Known rows, with every step that occurs:
kenu, soku, ripodat, lepig: [-1.90  0.50  3.33 -1.29  0.59  0.77 -0.63 -1.13 -0.25  0.39  1.90 -0.66
  0.94 -1.52  0.18 -0.45 -2.27  0.37 -1.54  1.02 -0.32 -4.12]
soku, ripodat, lepig, kenu: [-1.08 -0.01  2.17 -0.68  2.22 -2.80  2.74 -0.17  1.05 -1.24  4.62 -1.90
  1.65 -0.47  0.33  1.44 -2.24  1.38 -1.39 -0.23 -1.34 -2.24]
ripodat, lepig, kenu, soku: [-2.01 -1.39  0.81 -1.30 -0.39 -2.14  1.83  0.49  0.81 -0.44  3.55 -1.91
 -0.09 -1.61  0.23  0.58 -3.38 -2.92 -0.70  1.02 -1.30 -5.39]
kekiv, lepig, ripodat, soku, kenu: [ 0.75 -0.11 -0.91  2.89 -0.48  4.32 -0.02  1.74 -0.55  0.98  0.98  2.06
  0.69  0.52  0.06 -1.05  3.20  1.62 -0.75 -2.18 -1.61  4.62]
kenu, soku, ripodat, rekup, kekiv: [ 1.29  0.10  0.70 -1.85 -1.49  1.06 -2.84 -1.79 -1.78 -2.02 -1.92 -5.66
  0.29 -2.89 -0.68 -1.04 -1.41  0.01 -0.79  0.56  0.42 -2.78]
rekup, kekiv: [ 0.91  1.30  0.31 -1.94 -0.81  1.89 -0.39 -1.39 -0.12 -1.34  2.35 -2.42
  1.56 -0.41 -0.74 -1.51 -0.76 -0.77  1.61 -1.54  1.59  0.94]
soku, ripodat, lepig, kenu, rekup: [ 0.50  1.07  0.75 -0.11  4.18 -3.75  2.31  0.44  1.96 -0.77  5.31 -0.18
  1.50  0.28  0.52  1.61 -1.22  2.93  0.18  1.68 -0.72 -0.94]
ripodat, lepig, kenu: [-1.82  0.12  0.76 -0.77  1.01 -3.88  3.47 -0.05  1.76 -0.96  6.01 -1.01
  1.30  0.16  0.31  0.16 -2.03 -1.51 -0.12 -1.48 -1.24 -2.12]
soku, kenu, rekup, ripodat, lepig: [-3.17  2.30 -0.67 -2.16  1.00 -3.62  1.18 -0.25  0.84  0.93  3.00  4.79
  1.13  0.11  0.87 -3.29 -0.13 -0.49  2.91  0.31 -3.20  1.67]
kekiv, lepig, ripodat, soku, kenu, rekup: [ 1.97  1.05 -1.95  2.77  1.78  2.43  0.26  2.15  0.71  0.92  1.51  3.19
  0.52  1.15  0.10 -0.30  3.20  3.60  0.70  0.35 -0.61  4.69]
lepig, kenu, soku, ripodat, rekup: [ 0.44 -1.64  0.85 -0.13 -0.56 -2.64 -1.73 -0.46 -1.06 -1.76 -5.01 -5.54
 -1.65 -2.58  0.61  0.63 -0.79 -0.69 -2.99  1.59 -1.33 -3.68]
kenu, soku: [-0.83 -1.06  0.34 -1.02 -1.60  0.71 -0.87  0.01 -0.13  0.22 -2.06 -1.79
 -1.16 -1.15  0.48 -1.09 -1.25 -2.65 -0.67  0.90  0.67 -2.88]
rekup, kenu, soku, ripodat, lepig: [-1.94 -0.05  3.29 -0.79  0.70  1.80 -0.66 -0.95 -0.40  1.82  2.21  0.11
 -0.12 -0.74  0.21  0.32 -2.25 -1.09 -1.35  0.67  1.10 -3.53]
soku, ripodat, rekup, kekiv, lepig: [ 0.52  1.38 -0.55 -0.29 -4.19  2.73 -2.29 -1.75 -2.01 -1.24 -6.62 -0.63
 -0.91 -0.33 -1.11  1.08 -0.10  2.87 -1.48  1.96  0.53  1.40]
soku, kenu, rekup: [ 0.90  1.37 -1.78  0.40  1.46 -0.04  0.52  1.12  0.47  0.47  1.69  0.65
 -0.46 -0.11  1.30 -2.38  2.02 -0.05  2.54  0.46 -0.08  4.18]
lepig, ripodat, soku, kenu: [ 0.98 -0.42 -0.36  2.43  1.30  3.25  0.30  1.75 -0.02  0.69  3.43  0.23
  1.47  0.00  0.50 -2.59  3.19  0.36 -0.18 -3.34 -1.32  3.92]
soku, kenu, rekup, kekiv, lepig, ripodat: [-0.75  1.36 -2.14  1.20 -2.07  3.34  0.24  0.21 -0.83  0.14  2.19  2.62
  1.26  1.53 -1.24  1.28  1.61  2.32  1.30 -1.07  0.51  1.09]
ripodat, soku, kenu: [ 2.00 -0.04 -0.17  1.77  0.85  3.27 -0.09  1.62  0.04  0.50  1.17 -0.41
  0.24 -0.75  1.02 -3.41  2.48  0.15  0.09 -1.84 -1.25  5.83]
rekup, kekiv, lepig, kenu, soku, ripodat: [ 1.30 -0.92  1.62 -0.57 -0.28  2.51 -0.85  0.31 -1.56 -1.58 -2.53 -3.08
 -0.26 -1.94 -0.07  3.55 -3.01  4.28 -2.93  4.30  0.05 -2.65]
kekiv, rekup, ripodat, soku, kenu: [ 1.57 -0.55  0.32  0.40  2.84  0.51  0.42  1.43 -0.26  0.74 -0.72  2.11
  0.37 -0.54  0.94 -4.56  2.74 -0.34  2.48 -2.40 -2.87  6.37]
kekiv, rekup, ripodat, lepig: [-2.81  0.95  2.07 -2.94  2.04 -4.70  1.91 -1.60  0.77  0.78  1.53  4.65
  1.22  0.72 -0.09 -3.90 -0.49 -3.36  4.05 -3.05 -1.87 -0.48]
kekiv, lepig, kenu, soku: [-0.85 -1.71 -0.77 -0.32 -2.49 -0.17  0.90  1.04 -0.14 -0.62 -2.83 -0.72
 -1.89 -0.73  0.21  2.76 -2.64 -0.53 -1.96  3.28 -0.66 -3.03]
kenu, soku, ripodat: [ 0.78 -0.93  2.69 -0.72  0.81  2.12 -1.88 -0.40 -1.01 -0.20 -3.72 -3.00
 -0.54 -1.79  0.84  0.79 -1.11  1.94 -2.09  2.70  0.91 -2.19]
ripodat, soku, kenu, rekup: [ 3.03  0.99 -1.24  1.87  3.14  1.15  0.07  1.81  1.21  0.73  2.33  0.83
  0.44  0.03  0.97 -2.29  2.67  2.12  1.43  0.53 -0.47  5.61]
lepig, ripodat, soku, kenu, rekup: [ 2.24  0.85 -1.26  2.31  3.33  1.10  0.45  2.11  1.24  0.77  3.94  1.49
  1.30  0.66  0.52 -1.55  3.31  2.55  1.32 -1.01 -0.54  3.91]

Rows:
[ 0.67 -1.41  2.61  0.15  0.78  3.28 -2.23 -0.30 -1.21  1.25 -3.24 -1.82
 -1.72 -0.73  0.77  1.80 -1.04  0.19 -2.13  2.40  2.69 -1.35]
rekup, kenu, soku, ripodat
[ 0.70 -1.21  2.06  0.50  2.25  0.44  1.09 -0.69  0.12  2.48  0.03  1.65
 -2.31  2.45 -0.03 -1.29  1.37 -6.74  3.59 -4.47  4.98  2.14]
kekiv, rekup, kenu
[ 2.77  0.35 -1.16  0.94  2.64 -2.41  0.48  1.70  1.96 -0.17 -2.57  4.63
  0.96  1.68  0.29  1.37  0.92  6.38 -0.56  3.33 -2.39  5.14]
kekiv, lepig, kenu, rekup, ripodat, soku
[-0.03 -1.50  0.25  0.30 -2.31 -1.59 -1.87 -0.47 -1.72 -1.46 -7.77 -3.72
 -2.47 -1.90  0.33  1.63 -0.72  0.94 -3.84  3.17 -1.50 -3.01]
kekiv, lepig, kenu, soku, ripodat, rekup
[ 0.30  0.52 -0.59 -0.65 -4.52  3.03 -2.81 -1.39 -2.29 -0.95 -6.73 -1.31
 -1.44 -1.25 -1.15  1.40 -1.12  2.16 -2.05  2.94  0.26 -0.88]
kenu, soku, ripodat, rekup, kekiv, lepig
[-1.94  0.12 -1.82  1.11 -3.95 -1.59 -1.06 -1.13 -0.80 -0.28 -4.92 -0.16
 -1.10  1.40 -0.61  0.23  2.36 -1.62 -1.22 -2.19 -0.12 -1.88]
kekiv, lepig, ripodat, rekup
[-1.18  0.94 -1.04  0.74 -3.13  2.86  0.09 -0.86 -0.62 -0.23  0.13  2.38
  1.55  1.96 -1.65  1.97  0.81  1.81  0.19 -1.87  1.38 -0.85]
rekup, kekiv, lepig, ripodat
[-2.74  0.24  0.07 -1.95  0.94 -6.16  3.28 -0.08  1.46 -0.76  3.94  1.37
  1.43  0.24  0.60  0.02 -2.19 -0.67  0.61 -0.19 -3.13 -1.01]
rekup, ripodat, lepig, kenu
[-2.97 -1.33  0.12 -2.17 -0.30 -3.84  1.61  0.62  0.61 -0.44  1.69 -0.03
  0.11 -1.50  0.50  0.28 -3.73 -2.04 -0.25  1.65 -2.79 -4.55]
rekup, ripodat, lepig, kenu, soku
[-1.71 -2.24 -0.58  0.65 -2.50  0.37 -1.60 -0.20 -0.94  1.85 -1.98 -1.59
 -2.64  0.06  0.10  0.29  0.12 -6.38 -0.90 -0.96  2.33 -4.39]
lepig, ripodat, rekup, kenu, soku
[ 3.40  1.70 -1.14 -0.11  2.34  2.87 -0.19  0.77  0.40 -0.90  5.24 -1.10
  1.97 -1.14 -0.51 -2.24  0.70  2.38  2.44 -0.36  0.17  3.92]
ripodat, soku, kenu, rekup, kekiv
[-0.76 -0.10  1.22 -2.61  2.43 -4.80  1.04 -0.92  0.14  0.12 -4.13  3.79
 -0.06  1.01  0.60 -3.46  1.05 -2.62  4.41 -2.19 -0.98  2.39]
kekiv, rekup, ripodat
[ 0.76 -0.07 -0.63 -0.07 -2.04 -0.63  0.56 -0.35 -0.94 -2.36 -2.33 -2.55
 -0.30 -0.51 -0.67  3.26 -1.68  3.18 -2.11  2.10 -0.76  0.20]
soku, ripodat, rekup, kekiv, lepig, kenu
[-1.89 -1.93 -1.19  1.19 -3.97  1.53 -1.97 -0.12 -1.42  2.10 -4.04  0.30
 -3.48  0.74 -0.31  1.90  0.02 -4.99 -1.43  0.28  2.39 -3.78]
kekiv, lepig, ripodat, rekup, kenu, soku
[ 2.91  1.38 -1.23  0.49  2.42  3.06 -0.04  0.89  0.40 -0.69  6.92 -0.66
  3.00 -0.45 -0.90 -1.44  1.37  2.68  2.16 -1.65  0.33  2.52]
lepig, ripodat, soku, kenu, rekup, kekiv
[ 2.97  0.00 -0.61  0.43  4.39 -3.92  0.90  1.67  2.56 -0.40  0.11  2.89
  1.64  1.07  0.57  0.11  0.90  4.87  0.18  1.77 -2.52  4.43]
lepig, kenu, rekup, ripodat, soku
[ 0.16 -2.52  1.76 -0.25  0.96  1.27 -0.12  0.08 -0.52  2.09 -1.02 -0.07
 -2.84  0.32  0.06 -0.68 -0.69 -7.08  2.13 -1.61  3.63 -2.41]
kekiv, rekup, kenu, soku
[-1.06 -2.05 -0.48  0.12 -2.31  0.43 -1.97 -0.33 -0.97  1.66 -3.92 -2.09
 -3.67 -0.46  0.47 -0.23 -0.64 -6.61 -1.09  0.16  2.38 -2.68]
ripodat, rekup, kenu, soku
[-1.52  1.49  3.40 -0.93  1.35  0.18 -0.01 -1.53  0.36  0.28  2.51  0.18
  1.54 -0.31  0.20 -1.02 -1.00  0.94 -0.79 -0.70 -0.09 -1.68]
soku, ripodat, lepig
[ 1.45  0.57 -1.25  0.34  2.91 -4.03  2.47  1.12  2.25 -0.98  3.13 -0.60
  0.36  0.80  0.72  1.45  0.00  1.17  1.12  1.28  0.16  1.09]
lepig, kenu, rekup
[ 0.12 -0.06 -1.75 -0.24 -2.92 -1.42  1.33 -0.11 -0.36 -2.16 -1.24 -1.80
 -0.53  0.00 -0.74  2.24 -1.53  0.81 -1.15  1.01 -0.88  0.28]
ripodat, rekup, kekiv, lepig, kenu
[ 2.79  0.74 -0.21  0.10  3.88 -2.20 -0.54  1.01  2.15  0.33 -1.53  3.57
  1.58  1.21  0.48 -1.09  1.86  4.40  0.53  1.25 -1.57  5.11]
kenu, rekup, ripodat, soku
[-0.66  1.41 -1.63  0.80 -1.61  2.15  0.16 -0.31  0.01 -0.04  1.29  2.97
  1.58  2.32 -1.58  2.39  1.07  2.92  0.67 -0.92  1.61 -0.63]
kenu, rekup, kekiv, lepig, ripodat
[-1.40 -1.06 -0.81  1.68 -1.68 -0.87 -0.87 -0.94 -0.39  1.99 -0.98 -0.17
 -2.16  2.17 -0.01  0.29  2.42 -5.99 -0.11 -3.80  3.07 -0.55]
lepig, ripodat, rekup, kenu
[-1.97  0.56 -0.72  1.29 -2.68  1.85  0.38 -0.49 -0.07  0.66 -1.77  3.01
  0.55  2.79 -0.86  2.24  1.83  0.94 -0.67 -1.80  0.98 -0.38]
kekiv, lepig, ripodat
[-0.05  0.51 -0.88 -0.87 -2.02 -0.25 -1.01 -1.78 -0.65 -1.83  1.43 -3.39
  1.76 -0.60 -1.43 -1.60  0.66 -1.99  1.02 -3.95  0.55 -2.30]
lepig, ripodat, rekup, kekiv
[-0.39 -2.06  0.00 -0.75 -0.27 -1.68  1.34  1.00  0.41 -0.88  0.24 -3.23
 -0.94 -1.55  0.58  1.33 -2.48 -2.03 -0.99  1.43 -0.44 -3.81]
lepig, kenu, soku
[-0.92 -1.76  0.17 -0.20 -1.44  1.99 -0.98  0.08 -0.39  2.02 -1.34 -0.39
 -2.85  0.22  0.49  0.51 -1.04 -5.09 -0.26  0.62  3.26 -1.55]
rekup, kenu, soku
[-2.98  2.30 -0.07 -2.56  1.36 -4.99  1.03 -0.89  1.56  0.87  2.43  5.13
  1.47  0.92  0.54 -2.17 -0.67  0.09  2.44  0.44 -1.90  0.35]
kenu, rekup, ripodat, lepig
[ 0.67  2.13 -2.40 -0.17 -2.74  3.61 -0.52 -0.03 -0.93 -0.20 -1.08  2.35
 -0.48  0.53 -0.73  0.32  0.31  2.75  1.43  2.17  0.56  4.33]
soku, kenu, rekup, kekiv, lepig
[-1.86 -0.70 -1.47  2.05 -3.40  0.60 -1.09 -0.91 -0.82  2.16 -3.42  1.40
 -3.01  2.81 -0.40  1.59  2.39 -4.52 -0.87 -2.42  3.18  0.03]
kekiv, lepig, ripodat, rekup, kenu
[ 1.99  0.20  0.25  2.22  0.21  4.02 -0.46  0.54  0.71  0.00  1.15  2.04
  2.62  1.79 -1.58  1.47  1.87  4.39 -1.34 -1.78  0.66  1.67]
rekup, kekiv, lepig, ripodat, soku
[ 0.37 -1.01  1.12 -0.52 -1.06 -1.26 -3.03 -1.08 -1.55 -0.91 -6.65 -4.86
 -1.81 -2.29  0.64 -0.69  0.13 -1.07 -2.64  1.31 -0.38 -3.15]
kenu, soku, ripodat, rekup
[ 1.63  1.75  0.71 -1.39  3.17 -0.77  1.29 -0.38  0.87 -1.91  7.14 -2.19
  2.94 -0.95 -0.75  1.10 -2.37  3.64  1.42  1.06  0.41 -1.16]
soku, ripodat, lepig, kenu, rekup, kekiv
